Known rows, with every way that one mark hangs from another:
[J [D [L [T S]]] [K A]]:   3.1  -6.6  18.4   5.9 -23.5   9.6  11.4  23.3  28.5  13.8  34.8  20.9  37.2  10.3 -31.0 -17.0 -27.5  -8.0  -3.7  -4.8  -4.4  -4.5  11.9   2.7
[D [L [H X] [T [F J] S]]]:  53.7  -9.3  20.8  32.4  43.3  24.6 -49.2   2.4 -19.8  10.8 -12.0  -9.6  65.3  11.6 -19.5 -12.3  25.6  13.0  -2.1  15.4   5.0  22.6 -15.9  12.5
[F J]: -12.4  15.5 -18.2  -5.7 -16.4 -13.1  15.2 -19.0 -44.5 -14.8  -6.8 -17.8 -39.1  -7.4  19.3   3.7   6.8  -1.0  19.0  19.3  12.8  -6.6   8.6 -17.1
[E U]: -25.6  -2.4   5.4 -11.5 -16.8 -21.5  24.1 -11.2 -24.1 -15.6  13.9 -19.5 -45.1   1.7  14.1  -1.3   5.6  16.3  43.1  26.2   8.6 -40.9  13.6 -15.1
[K T]:  -9.0  19.5 -14.8 -13.1 -53.8 -29.7  15.9 -35.5 -20.8 -15.6  -7.3   2.2 -57.3  -3.0  12.0  -0.6  -2.0  -1.1  -9.4   6.9  -2.9 -34.2  23.3 -29.4
[K [T [F J]] X]: -39.4  21.4 -12.2 -20.9 -16.6  -9.9  10.9 -40.8 -27.2 -17.8 -13.6   3.3 -21.5  -1.3  26.3   2.2  -3.1  -6.6 -17.7 -10.1  -7.1  11.1   6.2 -19.5
[L [H X] [T K]]:  51.5   2.3  -8.9  10.0  19.7 -11.6 -28.4  -0.3  11.6   8.9 -31.7 -14.8  -7.6   1.7  -4.3   3.7  26.3  13.5  -8.6   0.2  16.0 -14.4  -7.1   9.9
[L H [T [F J] K]]:  34.9 -12.4 -14.5  13.1  48.9   1.2 -30.5 -11.8 -37.2   7.0 -44.1  -2.6   4.5 -16.9  11.2  24.2  22.9  13.6 -15.2  14.3  -2.6  18.9 -21.4   7.7
[J [D [L H]] [K A X]]: -18.9   6.1   9.0  -0.6 -33.7   3.4  22.8  41.9  62.4   0.4  27.0   0.4  15.0  -5.7 -34.5  -8.7 -26.8 -22.3   5.8 -27.3   4.7 -17.1  -2.4  18.9
[F [J D K]]:  -5.3  13.5 -32.2 -14.7 -14.1   1.7  33.2  -4.7  -5.1 -10.6  -5.7  -5.1 -36.0 -20.8   9.2   3.8 -16.0 -14.0  23.7   4.8  18.6   6.3   7.6  -4.2
[D [L H [T F S]]]:  50.2 -26.9  28.6  36.2  16.4  12.5 -36.6   6.7 -18.1  15.7   1.3  18.4  64.0  10.6 -30.8  -4.6  14.9  22.5  -8.6  21.8 -27.4  -7.5   5.1  -2.2
[E [T [F J]] U]: -52.6 -14.9   8.1 -10.5  39.0   2.1   8.7 -13.4 -53.9 -13.8  -3.1 -33.0 -50.5  -8.9  43.6   8.1  12.5   7.6  31.4  38.9   2.6  11.2  -8.1   1.4
[L H T]:  24.2  -0.8   3.8  19.6  -7.4 -14.9  -7.1 -10.9  -8.0   9.6 -14.5   3.5  -5.5  -3.1 -20.5  -6.5   7.6  14.2  -5.9   4.6  -8.6 -35.2   9.8  -9.4
[E [T F [K A X] S] U]: -79.8 -22.6  25.8 -29.8  47.8   2.1  -4.6  23.9   2.4  -3.5  30.5 -27.9 -16.0  18.1  46.8  -1.6   1.1  10.9  23.0   1.3 -14.4  22.8 -12.0  14.6
[L [H X] [T F [K A]]]:  13.3   6.6   6.2  17.6  48.1   6.8 -38.6  13.7  16.4  29.6 -12.2  -2.8  10.4   3.3   0.7  11.0  29.6   5.1 -30.5 -18.6   4.0   3.0 -26.0  14.2
[F [J [D [L [H X] T]]]]:  60.0  -3.8   3.0  25.6   0.3   9.1  -3.6 -11.5   3.6  -6.0 -20.1  -8.6  15.3  -0.1 -32.4  -5.5   9.2   0.0   6.3   8.6  26.5   4.6 -13.1   2.3
[F [J [D L] [K A T X]]]: -47.9  25.7  -9.3 -30.8 -60.0  -8.2  40.9  -2.5  33.5 -22.7  13.8   0.3 -16.7  -8.5  -5.9  -7.9 -41.4 -35.7 -12.5 -22.4  17.2   7.7  -1.1   2.3
[J [D [L H T]] [K A X]]:  -8.7  -3.4  19.8   7.4 -24.5   0.5  19.7  29.2  65.0  11.3  16.6  16.4  39.7   1.3 -49.6 -15.0 -30.1 -14.7 -18.0 -30.7  -1.3 -16.4   0.2  18.7
[W U]:  -9.9  16.2  -4.3  -0.9 -38.0 -27.4  12.1 -19.0 -18.8 -15.1  10.2 -10.6 -45.9  -4.9  24.9  -6.0  26.1   2.3  42.0  26.6  -0.4 -44.4  30.4 -17.2
[K A]: -41.9  22.4   0.9  -1.3 -29.9 -13.5  16.4   2.4 -10.8   2.9  26.5  -6.1 -38.7   2.1   8.7  -2.3   0.6  -5.8   3.3  -4.0   2.0 -30.3  10.3 -19.0
[L [T F K]]:  17.7 -13.4  -6.3   4.9  22.2  -6.7 -16.8 -15.7 -29.1   8.5 -24.0  19.7  -1.3   2.2  16.8  25.6  18.3  15.8 -24.5  14.2 -14.9   1.2  10.2  -6.3

Rows:
 -7.7   9.0  -7.9 -24.3 -71.4 -14.0  37.5  -8.1  40.8 -23.1   4.6  18.0 -12.2  -1.1 -16.7  -4.9 -35.4 -19.4 -11.3 -12.1   1.2 -15.6  27.5  -4.1 -> [J [D L] [K T X]]
-10.7  -6.6  -8.7 -11.8  29.7  -5.7  -8.2 -20.3 -26.2  -5.2 -30.1   6.2  14.8   3.7  24.3  16.2   6.5   7.1 -20.9  -2.0  -4.3  30.1   0.3   3.9 -> [L [T [F J] [K X]]]
 63.4 -29.7  17.4  27.9 -16.3   7.0  -6.3   0.3   3.5   2.6   4.0  16.8  37.8   9.7 -41.7 -13.1  -2.6  18.2  10.0  14.1 -13.6 -12.8   6.3  -8.7 -> [J [D [L H [T S]]]]
 58.4 -10.3   1.0  18.8  61.2  15.4 -55.1   6.9  -1.1  22.3 -20.7  -0.3  36.6  10.6   1.0   1.3  33.1  24.3  -8.4  -1.3  -5.5  15.2 -12.5  10.4 -> [L [H X] [T F K S]]
-16.9   5.9  -5.8 -13.0  -6.4 -10.1  -7.5  16.7 -13.5   1.6  23.1 -13.2 -22.9   7.7  26.4   2.4   6.1   4.0  11.9   2.7  -0.9  -1.7  -1.4  -4.8 -> [T [K A] S]
 -4.0  11.2 -23.8 -12.4 -21.5   1.9  20.2 -23.1  10.0   0.1  -8.5  31.6 -31.9 -17.4   7.1  10.9 -16.4 -11.0 -18.2  -8.9 -12.8  -6.4  15.6 -17.2 -> [J D [K [T F]]]
-28.5 -28.9   5.5 -16.4  41.4  -7.0  -2.6   1.5 -33.4 -10.5  -9.2 -22.7 -59.3  -5.8  49.7  26.2  18.7  15.9  21.6  38.5  -5.3   3.0  -3.3   7.7 -> [E [T F K] U]
-59.5  30.0 -17.7 -37.8 -32.5  -1.6  34.5  -5.1  30.9 -11.8  22.2  -1.8 -15.5  -1.2  10.0 -26.5 -42.6 -25.3   2.4 -39.4   6.5  20.8  -3.2  -6.3 -> [F [J D [K A [T S] X]]]
 83.1 -19.0   1.3  19.7   2.3   1.4 -16.5   3.5  22.9  -1.7 -25.2   0.3   9.6   3.1 -25.3  11.1  16.8   9.4  -5.0   8.4  19.7  -4.7  -8.1  10.7 -> [J [D [L [H X] [T K]]]]
-33.8  11.3 -12.4  -6.9  23.3  29.5   9.9  16.4  -2.7  13.1  25.2   6.6   6.1  -9.0  14.7  -4.1 -13.8 -13.2  13.0 -14.1  -1.2  35.8 -13.6   0.8 -> [T [F [J D [K A]]] S]
-15.0  29.0  -0.4  13.5  51.4  18.7 -25.0  20.3  21.3  33.2  -7.1 -15.8  28.6 -11.3 -10.6  -9.8   8.6 -13.6 -22.5 -25.3  17.9  16.0 -29.1  25.0 -> [L [H X] [T [F [J [K A]]]]]
-12.9  -3.1  -6.6  -6.6  -6.3  19.0  21.6   7.7   7.8 -12.8   1.5  11.9  24.8  -6.6  -2.5   9.1 -18.7 -18.6   4.5  -2.2   4.0  26.9   8.6  10.9 -> [T [F [J [D L] [K X]]]]
 62.0  -8.0  23.7  27.4   0.6   4.7 -35.8   9.5   9.2   9.1   2.1  -9.7  47.4  20.7 -36.0 -23.3  17.4  15.7   2.5  10.0   5.1 -16.4   5.7   7.2 -> [D [L [H X] [T S]]]
  3.1  -1.8 -17.7   2.1  24.2  16.6  14.1 -15.8  -9.5   9.6 -16.1  24.3   9.6 -15.1  -0.2   7.5 -11.7  -5.0  -9.3  -0.6  -1.7  21.7   4.5  -1.1 -> [L [T [F [J D K]]]]
-16.7  -0.9  -1.6  -4.6  23.0   5.7 -20.7  16.4 -21.5  12.1  19.2   1.8  -5.1   6.3  32.4  13.6  13.9   7.0  -0.3   1.6 -15.3  13.7  -6.6  -4.3 -> [T F [K A] S]
 45.4 -14.1   2.2  20.7 -35.4  -0.6  12.4   3.6  -1.9 -11.7   3.2   3.3 -12.7  -8.2 -27.2   7.4   2.8   2.6  21.4  16.1   0.7 -25.8   4.0 -11.1 -> [J [D [L H]]]
-59.9  13.0  -5.2 -17.5  17.8  28.5  15.9  19.9  20.7   7.5  31.6   8.0  24.9   3.0  11.6 -13.9 -25.9 -16.4  10.9 -34.7  -5.8  41.5  -7.9   4.7 -> [T [F [J D [K A X]]] S]
 36.6 -22.4  10.8   4.8 -12.7 -20.5 -13.9   8.5  13.9  -8.3 -20.5   1.4  30.6   6.6 -22.0   8.7   5.0  11.5 -14.9   6.6  -2.0 -14.7   4.5  16.0 -> [D [L H [T [K X]]]]
-54.5  18.8  -3.9 -20.0  -9.9  11.2  17.9 -25.9  -3.5  -8.2  20.4  15.5  -3.9   9.5  19.6 -14.0 -20.8 -11.4  -7.1 -32.2 -14.2  33.6 -10.6 -24.4 -> [K A [T [F [J D]] S] X]
  1.9  -9.3  21.3   3.4 -13.4 -17.4 -10.2  23.1  26.5   2.2   0.7  -3.9  27.6   8.9 -22.1   4.1  -0.6   0.8 -23.8  -9.7   0.4 -14.8  -8.7  16.6 -> [D [L H [T [K A X]]]]
